In the rows, 128 means zero.
Known rows, with every step that occurs
l, t, n, p, j: [169 114 172 160  93 107 122 112 178 130 123  95 123 160 141  90 122 154
 135  81 125 141 142 165 126  92  93 142  67 133 195 127]
m, w, a, r, u, n: [143  86 131 190 124  88 131 116 140 116 164 104 173 169 137  65 112 115
 104 112 126 165 159 159 108 146 106 161  78 140 210 184]
t, s, w, a: [148 127 180 174  95 103 156 123 147  98 116  93 150 151 101  95 107 117
 128 108 141 147 189 152 153  98  97 136  98 146 136 169]
u, r, p, n: [156 110 172 120 104 107 135 131 184 122 154 135 171 169  90  88  91 139
 112 135 144 172 127 181  87 124  96  92 105 118 219 118]
s, t, n, p, j: [152 138 180 144  95 118 130 105 188 129 111  78 145 158 125 107  94 135
 118  89 155 160 162 148 123 102  99 121  70 125 164  84]
n, p: [147 109 193 145 118 135 132 111 175 136 125  89 154 161 118 104  85 135
 114  99 122 162 141 152 104 104  88 126  96 139 172 132]
s, t, n: [155 143 169 130  96 109 123 109 169 114 104  82 144 150 123 117 105 129
 122  95 162 161 168 146 123 119 108 118  74 129 165  99]
e, r, u, n, p: [150 115 184 178 114  92 114 118 169 111 142  80 114  94 141  93  64 138
 124  80 125 183 131 152  89 130 104 117  77 143 182 128]
s, t: [154 141 175 119 115 125 136 117 162 128 113  86 147 152 109 117  96 137
 122 104 163 160 149 137 130 129 106 129  80 128 151 123]
s, w, a, r, p: [142 108 154 185 130 136 175 119 152  99 141  87 155 164 105  90 119 123
 129 122 153 161 165 161 114 134  85 168  85 120 163 183]
u, r, p, n, t, s: [149 115 189 128  94 102 132 132 192 118 150 134 166 164  96  88  87 124
 110 132 148 176 131 187  99  95 107  90 115 125 217 106]
e, r: [152 104 178 152 112 120 106 131 150 120 126  91 113 120 134 116  67 140
 142  99 127 159 138 130 121 132 100 120  75 128 170 137]
s, t, n, u: [151 128 175 138  84 126 111 109 170 116 120  77 146 145 112 111  99 125
 132  74 174 173 173 154 108 107  97 117  74 125 163  98]
r, u: [132 107 181 153 109 110 124 121 163 128 134  92 143 126 127  87  92 128
 124 101 137 177 132 159 125 143 101 107  95 145 185 180]
a, r, u, n, t, s, w, m: [122 120 152 173 113  82 153 126 199  96 155 104 137 137 116  80 116 102
 119 117 163 193 166 168 109  98 123 128  91 137 187 153]
t, n: [141 118 166 147  88 101 106 111 166 116 112  94 147 151 130 104 104 120
 123 103 127 159 165 157 118 113 104 100  88 132 192 129]
e, r, p, j: [149 100 186 157 117 128 120 135 162 130 140  95 120 114 140 101  57 142
 138 104 120 163 115 148 129 139  95 118  83 125 181 138]
w, a: [144 109 163 183 122 131 133 118 127 132 120  81 154 162 123  95 115 132
 115 105 134 147 146 153 126 132  88 153  75 127 168 179]
a, w: [144 126 189 100 135 133 115 124 155 138 106  98 166 164  92  90  98 138
 124 103 112 165 136 151 133 104 103 109  95 127 179 173]
u, n, t: [131 141 168 143 119  96 120 117 163 113 128  98 157 144 123  98  89 121
 101 109 122 191 125 164  93 109 126 110  95 129 192 146]
m, w, s: [152  70 162 133 103 124 136 126 145 119 126 120 173 179 139  90  92 121
 115 117 132 161 152 135 145 141 113 130  65 131 196 185]
e, r, u, n, t: [138 115 183 176 113  94 108 125 161 111 141  82 110  90 148  95  63 127
 127  85 129 192 120 154  96 135 119 112  78 138 189 140]
l, t, s: [171 127 176 139  93  94 130 129 160 123 119 110 125 153 120 101 123 148
 136  93 136 130 152 157 161  92 104 145  87 149 170 153]
l, t: [169 116 165 134 111 115 129 126 152 130 125 104 127 160 128 101 127 157
 138  94 134 142 129 154 133 121 101 151  75 135 182 168]
t, n, u, r, p, j: [138 102 170 153  69 115 100 128 185 117 151 106 152 161 103  84  91 120
 128  91 146 177 161 180  86  94  86  92  90 117 207 115]
a, r, u, n, t, s: [121 124 153 163 110  78 128 129 195 110 150 101 137 139 112  84 104 112
 113 118 155 183 149 167 122 100 113 123 106 135 201 144]
l, t, n, u, r, e: [173 111 161 150  85  95 103 128 164 112 148 104 133 178 115 102 139 144
 153  80 133 153 154 174  92  89  82 134  83 127 193 134]
n, u: [137  92 180 140  94 150 104 126 156 128 143  94 152 150 102  99  84 128
 139  83 148 180 151 158 102 111  82 117  90 127 172 159]
n, t, s, w: [132 121 205 151  97 119 139 124 171 103 119  97 146 146 118 105  83 103
 129 109 143 178 159 156 139  82 120 116 110 140 158 153]
m, w: [149  82 164 134 111 108 118 121 143 125 141 119 174 171 134  90  83 118
 118 115 111 162 155 143 124 141 111 122  93 147 195 176]
l, t, n, p, r: [180 109 165 160  94  98 120 110 173 123 117  98 123 159 137 104 136 152
 125  88 126 150 151 177  97 104  96 133  65 126 198 118]
e, r, p, n: [161  91 185 152 114 125 122 125 163 121 140 103 129 107 138 103  59 145
 140 106 127 172 116 163 109 144  95 109  87 127 198 116]

Rows
[141 114 156 165 108  79 119 125 164 118 129 100 145 129 120  94 104 132
  97 123 129 208 129 187  74 151 123  81  88 115 205 156] => p, r, u, n, t
[162 116 167 138  90 129 149 115 180 113  88  87 145 164 124 118 119 140
 106 102 176 163 165 151 125 119 105 118  43 100 172 103] => w, s, t, n, p, r
[157 121 178 134  94 137 151 112 180 112  89  81 146 163 127 114 110 136
 114  93 178 158 162 142 140 107 102 131  49 113 166 107] => w, s, t, n, p
[146  74 136 177 124 114 130 121 134 125 153 109 172 188 132  80 110 115
 115 118 128 149 165 146 124 140  99 168  77 135 200 181] => m, w, a, r
[141 105 165 147  67 111  90 123 175 109 140 105 148 163  99  92  99 117
 129  87 151 175 177 170  78  90  88  95  84 121 198 114] => t, n, u, r
[169 116 160 149  92  99 116 115 160 118 119 100 121 155 138  99 133 147
 139  85 133 139 148 163 126 110 104 139  70 135 197 143] => l, t, n
[142 123 191 181  99  82 123 125 166  89 139  85 109  86 136  94  64 121
 134  87 135 192 147 155 110 118 120 112  84 147 170 141] => e, r, u, n, t, s, w
[128 117 201 159 103 125 145 121 174 107 121 101 139 144 127 100  94  94
 125 107 145 184 163 157 135  78 127 118  97 144 155 153] => n, t, s, w, m
[141  99 167 147 111 119 157 124 200 108 153 116 153 153 107  93  95 119
 133 136 158 179 148 178 126 101 100 125 117 121 202 127] => a, r, p, n, t, s, w
[171 126 176 149  96  99 156 126 164 106 124 113 123 151 123  94 137 136
 142  93 146 142 168 158 147  91 113 150  73 152 153 165] => l, t, s, w, m
[155  88 197 157 116 135 119 122 166 124 141  98 124 104 147 104  53 137
 138 101 129 183 107 166 107 133 104 111  89 124 203 114] => e, r, p, n, t
[146 114 183 158  95 110 114 101 181 120 113  88 150 155 132 103  98 122
 115  90 123 161 166 163 103  91  95 109  88 138 189 107] => t, n, p
[141 119 162 179  98  71 144 126 175 101 130 107 142 125 120  89 116 113
 100 121 137 212 159 191  82 131 132  82  82 128 182 157] => p, r, u, n, t, s, w, m
[145  97 186 169 109 111 108 129 158 119 136  84 105  97 143  99  67 135
 143  88 134 173 132 141 119 145 101 115  75 140 177 151] => e, r, u
[134 152 176 150 103  80 137 119 168  90 125 101 158 140 111  96  87 111
 108 110 127 188 154 165 110  88 129 107 107 139 170 142] => u, n, t, s, w
[152  97 151 180 121 133 177 114 158 100 146  96 160 161 104  83 115 131
 134 125 153 167 159 170 110 138  82 156  85 113 176 168] => s, w, a, r, p, n
[151 129 162 121 115  83 122 146 162 116 148 119 162 205  89 109 113 133
 128 139 117 159 143 149  92 110  86 103 118 120 176 147] => u, r, e
[147 129 186 141  88  96 148 127 166  95 115 106 150 148  98 101  93 118
 132 113 138 156 187 147 153  95 105 112 110 148 141 158] => t, s, w
[154  77 172 131  82 137 107 120 167 132 148 112 161 147 109  84  74 147
 143  97 146 189 140 174 101 120  81  91  90 117 195 133] => p, n, u
[159  86 162 124  86 114 107 134 174 124 167 125 170 177  91  87  86 147
 148 113 138 186 139 177  81 110  71  84 104 109 197 123] => p, n, u, r, e
[162  79 190 158 103 138 112 125 163 123 152 100 128 103 131 102  53 143
 147  89 137 180 120 169  98 135  87 110  85 123 196 116] => e, r, p, n, u
[147 100 187 136  89 112 119 119 178 128 126 117 156 142 126  89  74 129
 128 118 138 182 134 172 135  94 111  89 104 130 197 119] => p, n, t, s
[147 101 201 141 106 124 139 115 181 128 136 114 165 131 127  91  74 123
 120 117 133 183 116 192 127 110 107  98 119 136 210 125] => r, p, n, t, s
[128 101 149 152 117 107 132 129 184 125 148  98 137 149 113  89 106 125
 129 123 156 169 145 154 125 129  95 131  95 128 197 163] => a, r, u
[151 102 176 176  88  96 115 103 185 119 118  87 143 143 132  98 105 126
 109  98 124 178 165 182  82 113  97  89  85 130 201 109] => t, n, p, r, u
[137  99 172 154  75 124  93 114 166 114 130  90 147 144 117  99  94 117
 136  78 140 175 173 167 100 100  90 100  84 128 188 130] => t, n, u
[125 111 188 189 105 119 147 121 173 104 134  85 139 141 120  89 100  98
 128 107 157 178 162 164 142  86 111 145 100 138 170 164] => n, t, s, w, a, r, u
[143  82 154 137 111 135 134 125 192 127 163 114 159 156 103  90  94 135
 134 123 160 179 138 182 104 119  81 124 105 112 212 129] => a, r, p, n, u
[154 107 170 163  90  99 112 104 180 121 108  92 147 157 126 107 106 127
 108 105 122 171 170 175  83 105  96  93  83 122 196 100] => t, n, p, r
[181 111 162 170 100 100 168 121 168 104 139 111 134 153 117  84 135 149
 143 104 154 138 159 180 146  99  91 171  85 135 180 151] => l, t, s, w, a, r, p, n
[128 120 137 153 119  82 131 128 186 114 153 100 142 146 110  83 110 127
 116 123 150 178 145 161 106 129 104 125  95 128 201 154] => a, r, u, n
[160 127 184  95 114 135 122 133 169 113 106  93 170 192  81  99 124 138
 134  88 153 172 155 155 118  83  93 112  73 100 173 133] => a, w, s, t, n, u, r, e
[144 102 172 133  98 122 103 145 162 118 166 110 159 188  79 104  98 129
 143 104 136 180 151 162  75  97  70 107 111 117 171 148] => n, u, r, e
[148 101 189 140  86 114 136 117 181 113 128 115 158 141 118  88  73 126
 135 117 141 187 146 171 132  97 110  93 104 128 186 127] => p, n, t, s, w
[132 147 175 156 109  84 145 117 172  93 127 104 155 138 120  93 102 103
 103 107 133 194 158 165 102  86 136 110  94 143 167 144] => u, n, t, s, w, m
[141 121 186 112 142 138 127 122 159 143 110 103 165 161 107  86 119 123
 120  98 121 174 142 155 121  99 118 112  75 133 176 173] => a, w, m
[174 129 177 142  90  95 149 128 162 102 121 108 126 152 112  99 124 145
 146  93 141 137 165 155 154  95 106 148  87 149 155 164] => l, t, s, w
[141 100 184 135  94 141 113 136 172 121 164 113 161 165  80  95  86 124
 125  96 158 185 141 177  70 105  83 110 101 120 192 139] => n, u, r, p
[136  96 180 138  90 141 113 143 178 131 169 116 159 168  82  85  79 130
 128 100 154 184 137 174  84 104  79 105  96 114 194 143] => n, u, r, p, j
[155 125 184  97 103 145 123 128 173 116 102  97 164 179  79  91 114 139
 126  83 171 173 160 154 121  86 104 114  57 100 183 127] => a, w, s, t, n, u, r
[140 122 190 178 104  81 108 129 165 104 136  87 109  86 145  94  63 122
 127  85 130 185 134 153 114 116 121 108  86 147 181 132] => e, r, u, n, t, s
